Known rows, with every way that one mark hangs from another
C(V(L)): [  3.0  14.8  -4.1   8.6   7.7 -10.1   7.6 -19.4 -18.6  -2.3  21.3 -14.6
 -18.0   7.3  -3.9  -9.2   9.2   5.8 -17.0  22.0   5.6]
D(L): [ -4.2  -5.7  -3.2  -9.8   5.1   0.5  23.0  13.1 -13.0  -2.4  20.1  -5.9
 -13.8   8.4   2.4  -2.7  18.6  -3.9   2.9   7.9  -1.9]
X(D V): [ 39.7 -26.0  57.9 -19.5   0.7  10.0  -3.5  -1.0  10.5   0.7 -16.9 -17.9
 -19.2   2.2  -7.4  10.1  35.0 -14.3   2.5  20.8   5.1]
V(D(L) G X): [  3.6  54.9  -3.1   9.6  37.5  17.2  21.4  -1.0   1.2   7.4  61.8 -48.7
 -39.4  37.0   7.9  12.7  -6.0  21.8  -7.7  31.9  22.1]
L(D): [-21.1  15.3  -2.2  -1.7   3.1   0.7 -26.6 -11.4  -8.0  20.1  11.9  -3.7
  -3.3  12.0  -1.5   0.5  12.4  -2.4   4.7  -5.7   7.2]
L(D(V(X)) G): [-16.2  28.1   8.1  -5.9  14.4   8.4  -9.2   0.9  -9.6  -3.1  23.0   2.3
 -17.3  37.4  18.4   5.4  29.2 -16.9  -1.1  24.6  17.5]
C(X(D)): [ 18.8 -35.4   8.1 -10.7   0.8  -5.1  -6.9  -0.4  16.4  12.3   3.3 -15.0
 -20.6   8.9 -19.8  12.7  20.2  19.4   0.9  24.8  32.1]
C(V(D L(G)) X): [ -9.0  27.5 -19.4  21.7  14.8 -17.5   6.4 -43.5 -13.0   1.7  40.2 -38.5
 -27.9  32.5  -4.6  15.1  22.6   6.0 -21.8  45.1  48.2]
C(V(G) X(L(D))): [-10.7   4.3 -18.3  12.4  12.5  -8.6  -3.4 -47.4  -9.7  18.3  31.6 -32.9
 -24.5  23.4 -11.3  -2.5  44.5   3.4 -15.1  20.5  60.8]
V(G(L)): [-17.0  28.5  10.5 -17.9  16.2   6.3  30.2 -21.3  -7.2 -14.2  19.0 -19.9
   5.5   1.4   7.1 -11.6   7.5  -8.4   4.2  19.0  16.2]
X(L V(G)): [ 23.8   2.7  30.7  -3.6  13.7  18.2  34.4 -17.9  -4.3 -15.4  11.2 -31.6
 -10.4  10.1   4.1   4.0  34.8 -27.2  -6.8   9.6  15.9]
X(L(G)): [-11.4  10.3 -21.5  -8.0  11.1   3.6  28.0  -5.2 -21.4 -11.9  17.7 -18.7
   9.3  14.7   6.2  15.5  38.1 -28.4   0.0   1.2   8.2]
X(L(G) V): [  9.1  -8.2  24.5  -7.5  11.0  10.5  33.9 -11.8 -15.8 -20.9   0.3 -20.3
   1.4  15.4   4.6  17.2  55.2 -46.4  -3.1   7.0   6.0]
X(V): [ 18.7 -19.2  43.9   0.5  -1.1   6.2   6.5  -5.3   6.1 -10.0 -18.4  -0.8
  -8.2  -0.3   0.0   1.3  16.0 -18.0  -3.5   6.3  -2.8]
C(V(D G(L))): [ -6.0  44.9  10.6   5.4  16.5  -1.9   6.7 -47.8 -11.7  -6.1  17.2 -42.0
 -16.6   5.5   3.5  -9.7  11.0   1.6  -5.0  32.4  31.3]
D(L V(G X)): [ 14.3  19.8  13.2  -7.8  22.4  14.3  39.8  16.8  -2.0 -20.8  42.3 -11.7
 -41.3  28.1  21.2 -10.3  12.3   3.5  -4.4  40.8  16.6]
G(L(D)): [-35.2  11.8   8.7 -22.1  11.3   0.1  -5.9 -16.2 -20.4  10.6   9.7 -12.6
   0.5  10.3  -4.6  -9.1  24.0  -7.1   9.1  -2.3   3.3]
C(X(D V(G L))): [ 34.4  -8.2  44.9 -14.1  19.1   8.8  25.1 -22.3  15.1  -3.7  36.3 -49.1
 -35.6  25.6  -9.6   9.7  31.7   3.5 -12.5  55.0  49.2]

Rows
[ 28.3 -15.4   0.3  -3.1  12.3  -4.4  12.9 -31.8   2.2   7.4  21.9 -43.3
 -31.8  13.7 -18.0   4.5  49.1   9.0 -12.4  42.1  62.0] -> C(V(G) X(D L))
[ -0.8  45.2  -2.8   9.3  15.1  -3.2  17.6 -35.9 -14.3  -5.7  40.7 -28.2
 -15.1  12.0   7.5 -13.1   5.3   1.2 -17.7  36.6  27.1] -> C(V(G L))
[-27.3  63.2  -8.1  -6.0  22.7   9.0  -2.6 -29.1 -16.5  16.8  64.3 -37.5
  -9.7  27.6   9.0  -3.9   6.2   0.6  -4.8  18.2  26.9] -> V(G L(D))
[  8.0   5.9   9.3 -14.8   2.2   7.7  34.3   7.6 -10.3 -24.1  28.1  -8.9
 -28.3  11.6  24.0 -14.2  25.1 -14.4   3.3  31.2  20.5] -> D(L V(G))
[ 30.3  -2.0  54.6 -26.0  11.9  17.2  26.9  -4.4   1.4  -6.9  23.2 -40.1
 -31.1  12.6   4.6   4.2  49.2 -21.8   3.5  44.6  25.1] -> X(D(L) V(G))
[ -0.8  44.1 -18.8   9.0  36.4  14.4  19.3  -3.5 -11.4   1.9  42.5 -47.8
 -18.6  40.0   1.1  32.0  18.2   2.4  -9.0  11.3  11.4] -> V(D X(L(G)))
[ 13.7  30.5  -4.4  14.6  30.7   7.4  26.2 -21.1  -6.1  -2.7  33.6 -31.4
 -24.4  20.8  -2.4  -1.5  15.5   8.6 -18.7  24.5  24.5] -> C(V(G X(L)))
[  3.1 -14.2  22.2   6.1  12.1  -1.9  26.2 -15.5  -2.1  -7.8  18.7 -33.8
 -32.7  31.2   0.9  23.4  48.4 -19.7  -5.8  36.8  36.6] -> C(X(V(D(L(G)))))
[-36.8  62.1 -14.2  -2.7  34.6   9.0   4.0  -9.8 -21.4  12.9  65.4 -27.2
 -10.1  48.6   6.4  15.4  16.8  -0.8 -10.1  25.0  14.3] -> V(L(D G) X)
[ 28.9 -15.8   2.2  -5.0  16.9  12.0  27.6  22.3  -8.8 -17.1  12.4 -10.2
 -34.3  22.3   0.3   0.0  19.2   3.3  -9.4   7.2  -4.3] -> D(V(X(L)))
[  1.2   9.2  21.6 -24.6   5.8   7.2  33.1 -13.7  -9.0 -31.1   7.2  -7.7
 -10.7   2.1  17.8 -21.5  17.5 -17.2   6.5  26.7  17.5] -> D(V(G(L)))
[ -3.1  44.9  -7.8   2.0  18.3   9.5  15.4 -11.3  -6.2   3.4  48.9 -46.2
 -26.2  19.2  12.4   5.8   6.8   4.4   1.1  23.1  25.3] -> V(D(L) G)
[ 21.1  -5.5  36.4   1.9  10.2  10.1  13.5  -2.0  -8.2  -2.0   9.1 -32.7
 -38.0  16.3   1.2   8.6  27.4 -10.6  -1.0  15.6   1.5] -> X(V(D(L)))
[ -5.3  25.7  11.1  -7.6  -0.7   8.1 -14.1 -19.3  -4.5  -1.4  18.8  -6.5
 -17.6  15.6  20.3 -13.9  17.7 -13.8   3.7  18.5  30.4] -> L(D(V(G)))
[-37.1  19.3 -18.9  10.1  12.6 -18.2  -5.8 -43.8 -21.4  12.9  42.9 -19.8
 -15.9  35.2  -4.7   3.8  43.0  -6.2 -16.5  38.0  51.2] -> C(V(L(D G)) X)
[ 26.8  16.0   4.8  -4.3  25.4  19.2  37.7   7.3  -2.8 -20.4  33.3 -23.4
 -32.0  26.4  11.3  -2.8  14.6   0.7  -9.2  21.4  16.7] -> D(V(G X(L)))
[ 11.1 -38.6  17.1  -0.2   9.1  -0.2  37.8 -17.3  -2.4 -18.8   0.8 -19.1
  -8.3  22.8  -6.3  20.4  59.3 -31.6  -9.2  17.4  29.8] -> C(X(L(G) V))
[ -6.8  23.1 -16.5  -2.5  29.4   9.9  33.9   5.0 -13.6  -7.3  32.1 -21.5
  -3.3  31.7   2.0  20.8  26.3  -9.2  -8.0  10.3   6.4] -> V(X(L(G)))
[-11.6  46.8   7.5  -7.5  20.7   9.1  14.9 -31.0  -5.1  -3.4  27.5 -45.7
  -8.7  10.6   7.2  -0.9  -0.3   2.3   3.6  20.2  22.6] -> V(D G(L))
[ 21.4  22.6  12.4 -17.9  32.4  13.2  13.1  13.9  -1.7  10.9  47.5 -37.4
 -33.8  31.6 -11.2  13.4   4.1  28.9 -10.2  35.2   1.9] -> V(L X(D))
[  5.6  80.6  -5.9  13.9  43.9  18.9  16.5 -14.8   0.9   7.8  75.1 -60.1
 -35.7  42.2   6.4  13.8 -25.2  33.0 -17.3  34.1  20.8] -> V(D G L X)
[-11.8  46.8  -9.8   4.7  32.6   8.9  21.2   5.9 -10.2   1.2  51.6 -36.2
 -27.3  41.8   9.8  25.4  16.2   3.6  -4.2  29.6  12.8] -> V(D(L(G)) X)
